Each row was made from one small tree. The marks that hang from a mark follow it in brackets, in the order of their numbers. Every link used is in the known rows. Write each row's tree.
(in the rows, 128 means zero)
Known rows
k_920[k_81]: [108 140 135 133 128 126 111 123 121 122 120 124 139 136 139 134 145 138
 129 116 127 128 136  98 124 134 117 127 135 114 137 161 137 131 148 118
 112 129 122]
k_178[k_146[k_222[k_81] k_877] k_727]: [106 111 182 181 137 127 135 120 140  99 139 108 174 116 108 109 128 132
 142 132 140 103 148 138  37 139 138 108 144 155 151 116  87 127 118 146
  48  79 124]
k_626[k_727[k_124[k_81] k_178 k_222 k_874]]: [ 63 157 110 124 115 113 132 158 100 106 142 136 205 168 136 109 144 159
  63  58  39  72 131 179  99  78 108 121 153 139 168 151  98 144 116 166
 129  99 113]
k_920[k_81[k_222[k_727] k_874 k_877[k_146[k_178]]]]: [ 95 112 139 163 173 128  74  90 138  77 110  84 194 109 146 102 179 112
 140 117 138 135 138  98  56 106 141  58 135 118 114 155  79 128  97 158
  36 162  94]
k_222[k_81[k_877 k_920] k_727[k_874]]: [ 97 103 100 157 132 151  94 121 119  98 144 104 188 131 141 105 162 143
  98  98 105 102 168 126  48  82 159  95 114 115 118 120  87 173 105 145
  85 150  96]
k_124[k_81[k_874 k_877]]: [127 115 105 145 138 115 114 120 106 110 124 107 179 124 162  88 144 118
 155  97 122 117 128 109 110 109 144 111 139 108 125 125 152 125  80 118
  98 136 134]
k_920[k_81[k_877]]: [115 136 128 150 144 126  95 123 113 122 120 123 149 135 146 116 170 131
 148 119 126 132 146  93 100 122 133 112 127 100 124 145 147 121 131 109
  96 133 121]
k_81[k_222]: [103 129 138 138 125 115 104 125 132 136 119 108 140 134 127 129 129 130
 144 141 132 122 130 119 125 128 142 100 125 128 123 125 114 138 114 137
 122 134 123]
k_874[k_81]: [115 137 128 123 126 117 137 128 127 126 129 128 136 136 136 140 116 150
 119 115 123 112 126 124 115 131 110 125 135 129 143 150 151 127 129 118
 122 119 110]
k_81[k_222 k_874[k_727[k_124]] k_877 k_920]: [ 78 123  94 175 133 116  89 116 110 130 122  87 207 131 139 117 138 148
 126 156  98 111 129 104  86  83 164  48 139 112 107 113  96 155  69 141
  73 146 137]
k_178[k_146[k_874]]: [115 130 129 128 119 120 127  80 149 113 126 107 143 110 124 121 130 126
 137 139 124 139 112 131  98 152 121 132 165 164 163 115 124 116 124 132
  88  93 139]
k_578[k_727[k_124 k_178 k_222 k_626 k_874[k_81]]]: [ 37 155  95 113 117 131 121 150 137  99 150 133 193 168  99  94 156 216
  53  77  70  66 135 183  95  60 117  95 162 172 164 158 105 153 125 179
 125 103 134]
k_920[k_81[k_222]]: [ 83 138 146 142 129 115  85 120 125 130 111 102 147 143 137 136 146 138
 144 130 129 123 136  88 120 137 129  93 131 115 129 161 125 142 134 125
 108 136 120]
k_626[k_727[k_874[k_146]]]: [100 133 146 125 100  87 127 112 135 119 137 106 165 138 147 120 153 160
  88 125  94 114 141 174  94 115 122 136 156 121 158 156  98 140 129 130
 111 116 133]
k_727[k_124 k_178 k_626]: [105 154 107 125 128 142 129 147 128 118 155 157 153 127  95 114 159 165
  72 104  78  97 114 154 134  92 124 105 135 158 157 134 124 113 121 167
 139 119 145]
k_727[k_178 k_578 k_626 k_874]: [ 78 160 103 106 118 114 120 147 136 104 147 152 196 149  82  90 165 181
  71  92  46 109 122 147 101  73 126 102 132 168 162 126 132 135 116 179
 142 131 133]
k_81[k_222[k_727[k_626]] k_874 k_877[k_146] k_920]: [105 104  92 160 150 130  76  88 158  94 131  65 189  94 132 104 159 118
 116 145 124 127 150 135  80  91 171  44 121 132 108 117  63 168  63 185
  43 166 136]
k_81[k_222[k_727[k_578 k_626]]]: [ 91 111 140 120 111 114  85 150 155 118 139 113 160 113  96 115 147 157
 103 129 107 117 151 161 106 102 142  72 100 153 136 140  79 183 136 180
 137 153 141]
k_874[k_81[k_222 k_920] k_146[k_877] k_727]: [ 82 134 164 167 109  91 133 116 138 155 113  81 185 130 139 112 106 159
 107 168 106  89 139 131  25 121 130  77 136 127 151 160 121 152 115 143
  56 105 107]
k_920[k_81[k_222 k_874[k_727] k_877]]: [ 72 132 135 150 128 104  79 117 120 118 111  84 198 139 154 113 157 148
 156 142 141 120 139  78  87  99 152  79 146  86 106 154 122 145  95 119
  66 154 127]
k_178[k_146[k_222[k_727] k_874]]: [107  95 148 145 106 121 118  90 150  87 133 102 148 101 130 111 138 133
 143 153 149 147 147 153  72 159 131 119 136 167 152 123  63 153 122 150
  62  87 140]
k_81[k_222 k_874[k_727[k_124 k_178]] k_877]: [ 71 148 115 151 137 120 100 138 108 123 136 127 214 133 123 101 155 161
 115 131  92  96 118 113  86  75 157  73 150 116 120 119 102 117  74 151
  91 141 119]
k_124[k_81[k_222 k_874[k_727]]]: [ 86 115 139 129 107  97 116 122 121 126 117  84 191 127 151 114  99 137
 139 119 137 104 123 118 112 113 136  96 150 115 122 154 123 151  90 136
 100 142 127]
k_874[k_146]: [119 128 143 129 114 110 132 114 145 149 136 121 138 123 138 122 134 137
 117 142 114 116 134 154 109 148 132 125 140 139 141 142 124 116 139 128
 109 111 127]
k_124[k_727[k_178[k_146[k_877]] k_222 k_626]]: [ 95 144 146 146 140 130 136 147 178  99 142 114 174 113  92  66 130 155
 116 143  83 100 122 179  51  85 138 110 133 171 165 130 106 141 119 197
  65  71 130]
k_222[k_81 k_727[k_178[k_146[k_874]] k_578 k_626]]: [ 76 128 135  98 105 135 116 114 167  79 170 129 198  98  81 103 152 167
  63  94  80  87 134 159  43 110 132  97 143 199 195 140  81 144 142 194
  90 105 101]
k_578[k_727[k_178 k_222 k_874]]: [ 63 147 114 116 124 123 116 137 138 105 137 124 179 165 117  84 143 169
 103 102 108 101 144 154  86  79 144 124 147 140 129 135  79 141 115 165
 114 116 106]
k_178[k_146[k_222[k_81[k_920]]] k_727[k_578 k_626]]: [ 71 110 139 161 108  93 117 109 160 105 157  88 202 122  86 137 128 167
 109 140  84  96 152 142  44 124 148  52 130 187 156 119  74 161 117 176
  54  86 120]
k_578[k_727]: [115 112 136 121 124 125 119 121 128 117 125 109 124 120 122 107 123 144
 130 128 160 124 143 140 111 115 139 132 135 120 125 144 103 136 135 130
 136 135 127]
k_578[k_727[k_222 k_626]]: [ 95 113 122 113 113 123 113 139 156 114 138  95 136 136 112 101 139 152
 114 131 147 104 151 170 121  97 148 103 133 146 122 141  83 172 138 164
 118 118 153]
k_874[k_146[k_222[k_81[k_920] k_727[k_578]]]]: [ 85  86 150 146  95 110 110 128 145 125 154 100 188 124 126 120 128 152
  87 136  85  87 184 156  31 141 157  64  95 169 153 151  48 188 147 169
  75 103  90]
k_81[k_874[k_146[k_178] k_727[k_124]] k_920]: [ 93 119 117 162 115 105 141 102 134 125 133  95 195 124 138 114 124 161
  80 148  82 100 106 137  68  99 129  70 159 153 140 144  96 130 110 147
  63 116 122]
k_81[k_874 k_877]: [128 124 102 147 148 121 109 119 120 110 132 114 165 127 145  99 159 126
 149 125 130 130 125  99 114 103 156 104 137 107 113 106 130 124  82 121
  95 144 142]
k_146[k_874 k_877[k_81[k_920]]]: [126 124 109 166 149 142 145  83 101  96  97  92 171 131 111  96 127  99
 103 120 108 131 111  86  64 119 123 117 137 139 144 126 146 155 100 151
  66  99 130]
k_626[k_727[k_178 k_222[k_81[k_874 k_877]] k_578]]: [ 73 145 117 119 134 101 106 160 124  93 164 117 233 158 123 104 161 149
  92  89  64  65 142 111  49  67 166  75 136 129 147 126  74 153  97 167
  84 128  74]
k_146[k_874 k_877]: [135 126 135 139 141 144 134 114 118  92 110 119 152 118 119  78 147 111
 122 122 138 142 113 113  90 121 126 138 139 142 164 115 129 139 122 131
 106 110 161]
k_877[k_146[k_874]]: [123 125 119 103 140 143 137  80 137  98 113 116 150 111 119 121 128  93
 113 123 134 152 119 140 115 144 118 136 154 166 159 127 115 122 126 145
  93 116 133]

Write each row's tree
[116  93  86 155 129 142  93 121 141  84 160  82 187 104 136  99 168 145
  98 109 128  95 154 116  74  77 176  64 117 119 121 124  81 182  84 158
  63 162 128]
k_222[k_81[k_874 k_877 k_920] k_727[k_626]]
[ 97 112 115 177 117  94 135  75 129 127 123  72 184 143 142 124 126 133
 116 148  96 108 133 101  82 150 147  75 140 141 117 147 111 150  82 156
  28  92 119]
k_877[k_81[k_874[k_146[k_222]] k_920]]
[100 136 124 126 151 130 112  98 128 105 113 107 194 120 148 123 148 117
 130 128 132 132 142 111  85 110 130 114 156 105 117 157 125 122 112 131
  48 146 118]
k_920[k_81[k_874[k_727] k_877[k_146]]]
[117 133  99 159 142 111 121 113 116 126 128 110 160 138 144 125 133 141
 134 131 104 116 138 100  73 113 136  91 120 113 126 127 150 135  96 117
  83 122  98]
k_874[k_81[k_877 k_920]]
[ 60 142 111 136 117 143  88 147 136 101 151 137 188 129  98  99 177 189
  59  97  75  96 132 174 106  68 131  83 131 155 148 139  75 153 110 189
 134 147 147]
k_81[k_222[k_727[k_124 k_178 k_626 k_874]]]
[110 107 125 142 137 140 129  94 131 114 126  93 165 130 125 139 115 101
 105 131 119 107 153 128  81 150 149  82 116 165 137 136  81 154 117 166
  53 102  88]
k_877[k_146[k_222[k_81[k_920]]]]
[ 70 141 140 145 115 124 123 114 140 105 149 128 193 152 113 106 147 162
 106 107  83  85 138 134  60 127 142 105 149 169 162 126 101 119 105 165
  69  83  85]
k_727[k_178[k_146[k_222[k_81]]] k_874]
[106 120 127 128 153 131  96  78 130 111 100  99 177 119 122 102 155  86
 144 141 132 150 129 127  87 133 151  94 142 151 137 110 115 124  93 147
  67 128 127]
k_81[k_222 k_877[k_146[k_874]]]
[ 92 134 110 132 142 121 138 111 141 136 118 101 191 145 140 144 100 119
 116 148  95 106 156 153  43 106 130  87 131 136 115 136 114 151 107 155
  33 106  78]
k_874[k_81[k_877[k_146] k_920] k_727[k_222]]
[ 99 123  89 182 143 104  82  99 123 122 122  73 186 133 150 105 150 127
 153 154 117 125 128  69  95 101 178  49 131 107 105  99 107 150  53 134
  68 147 126]
k_81[k_222 k_874 k_877 k_920]
[128  96 129 128 122 156  99 147 142 101 157 118 155 106 120 104 171 142
 101 102 142  97 162 154  81  93 158 100 107 125 124 137 102 162 131 156
 104 145 124]
k_222[k_81[k_877] k_727[k_626]]
[ 63 144 108 134 106  81 128 108 139 134 131 114 204 157 132 125 124 184
  78 119  31 102 138 144  59 117 115  84 144 164 173 150 137 153 128 140
 100 106 105]
k_727[k_578 k_874[k_81[k_920] k_146]]
[ 72 135 104 124 111  96 122 153 146 137 136 107 209 157 112 124 125 172
  99 140  59  91 154 150  46  74 139  52 112 149 128 135 126 192 119 168
  74 108 112]
k_874[k_81[k_877 k_920] k_727[k_222 k_578 k_626]]
[ 72 129 109 120 118  92 123 157 107 106 139 112 210 150 143 122 122 143
  86  78  45  83 131 161 118  95 118  88 147 147 167 144  92 177 126 159
 131 112 141]
k_626[k_727[k_124[k_81[k_874]] k_222 k_578]]
[ 78 156 124 116 119 139 140 165 130 139 145 158 178 153 110 130 120 158
  81 124  78  84 129 167  99  90 124 112 139 150 132 133  95 131 134 168
 113 103 109]
k_874[k_727[k_124 k_178 k_222]]
[ 74 141 133 108 129 110 127 169 146 111 138 140 191 145  99 100 106 159
 109 124  65 110 134 154  75  84 137 107 115 165 151 139 101 156 139 176
 117 103  89]
k_124[k_727[k_178 k_222 k_578]]
[ 69 151 123 117 102 105 151 124 165 136 151 106 209 153 110 118 129 164
  70 127  80  64 121 158  81  95 134  96 164 151 123 168 116 137 102 197
  42  98 111]
k_877[k_81[k_874[k_146 k_727[k_178 k_222 k_626]]]]
[ 87 133 117 156 122 100 110 109 128 137 118  87 154 143 139 144 109 151
 128 142 109 107 132  93  95 128 135  70 126 128 131 143 126 150  99 134
  95 126  94]
k_874[k_81[k_222 k_920]]
[103 121  99 139 159 150 112 110 140 129 130  98 181 143 132 132 128  87
 111 123  95  92 160 135  59 115 167  72 120 150 118 110  94 151 108 169
  43 114  76]
k_727[k_222[k_81[k_877[k_146] k_920]]]
[ 81 147 142 137 114  99 115 147  93 120 135 120 181 132 132 121 132 151
  90  92  78  78 126 146 103 102 119 100 141 122 166 164 102 123 108 154
 140 116 102]
k_626[k_727[k_124[k_81[k_222]] k_178]]
[ 86 159 128 124 107 131 141 132 150 133 156 146 166 111  91 127 133 180
  76 137  74  88 115 186  93  99 114 111 156 165 159 139 118 100 130 178
 102  97 133]
k_874[k_727[k_124 k_178[k_146] k_626]]
[115  98 130 181 159 110 130  62 124  66 102  85 206 119 115  91 154  98
 147 150 137 170 131 112  21 119 139  72 137 169 130  99  75 122  72 150
   4  98 111]
k_81[k_877[k_146[k_178[k_727] k_222 k_874]] k_920]
[ 67 149 125 121 134 121 111 180 109 116 162 150 222 161 106 118 162 152
  65  83  31  52 150 153  50  70 147  76 124 150 162 127  80 145 133 175
 115 106  80]
k_626[k_727[k_124 k_178 k_222[k_81[k_877]] k_578]]
[103 103 145 109 119 142 112 153 134 110 151 135 165 118 111 132 126 140
  89  95 105  95 161 147  79 114 136 108 108 148 145 147  86 168 163 156
 138 144  95]
k_222[k_81 k_727[k_578]]
[ 70 138 100 107 116 113 110 155 152 118 138 125 191 170  99 107 155 160
  84 103  53 109 136 171 118  83 129  88 128 179 144 117 109 183 134 179
 131 116 156]
k_727[k_222 k_578 k_626 k_874]
[ 57 140 120 137 124 111 124 146 169 128 156 133 188 132  80 144 132 168
  98 126  46  98 133 199  96 107 117  78 155 196 157 107  88 144 144 185
 105  88 162]
k_178[k_146 k_727[k_124 k_222 k_578 k_626]]
[ 76 149 113 122 133 158 125 164 128 132 160 152 178 159 110 130 138 145
  72  86  70  58 130 145 102 103 138  98 135 167 151 128  97 130 138 171
 116  99  87]
k_727[k_124 k_178 k_222[k_81]]
[ 84 119 153 144 124 126  76 129 134 118 121 104 144 120 144 134 148 145
 132 127 146 123 158 108 102 129 126  98 120 107 124 173  87 159 144 137
 107 154 116]
k_920[k_81[k_222[k_727]]]
[ 60 144  95 141 124  76 108 139 119 107 129  99 223 181 139 122 146 169
  94 108  32  99 154 136  39  69 133  70 125 127 147 128 106 193 102 146
  86 111  96]
k_626[k_727[k_222 k_578 k_874[k_81[k_877 k_920]]]]
[ 78 135 125 127 130 105 121 135 127 102 131 140 196 145  99 122 133 165
 112 103  82 135 134 146  93  91 116 121 145 146 139 117 113 141 123 137
 131 139 138]
k_178[k_727[k_578 k_874]]
[101 118 130 125 113 119 124 108 147 128 152 101 173 127 147 119 138 141
  99 116 121  82 129 122 102 136 152 105 157 143 151 148 114 130 122 130
  85 123 118]
k_222[k_81[k_874[k_146]]]
[ 89 116 101 166 123  96 103 100 116 122 117  64 181 130 158 112 110 127
 141 119 111 106 123  84 116 120 150  69 135 123 126 133 121 158  69 139
  90 139 124]
k_124[k_81[k_222 k_874 k_920]]
[ 86 144  98 146 141 132 114 132 102 118 124 147 187 156 134 116 162 168
 104  88  72 107 128 146  98  89 113 107 150 134 147 128 163 129 110 119
 122 119 136]
k_727[k_124 k_874[k_81[k_877]]]
[ 82 103 111 128 123 117 110 152 143  96 122  95 207 145 136  59 150 155
 127  94  87 113 148 189  86  61 145 107 125 145 138 138 143 185 106 159
  91 105 150]
k_124[k_81[k_877] k_727[k_222 k_626 k_874]]
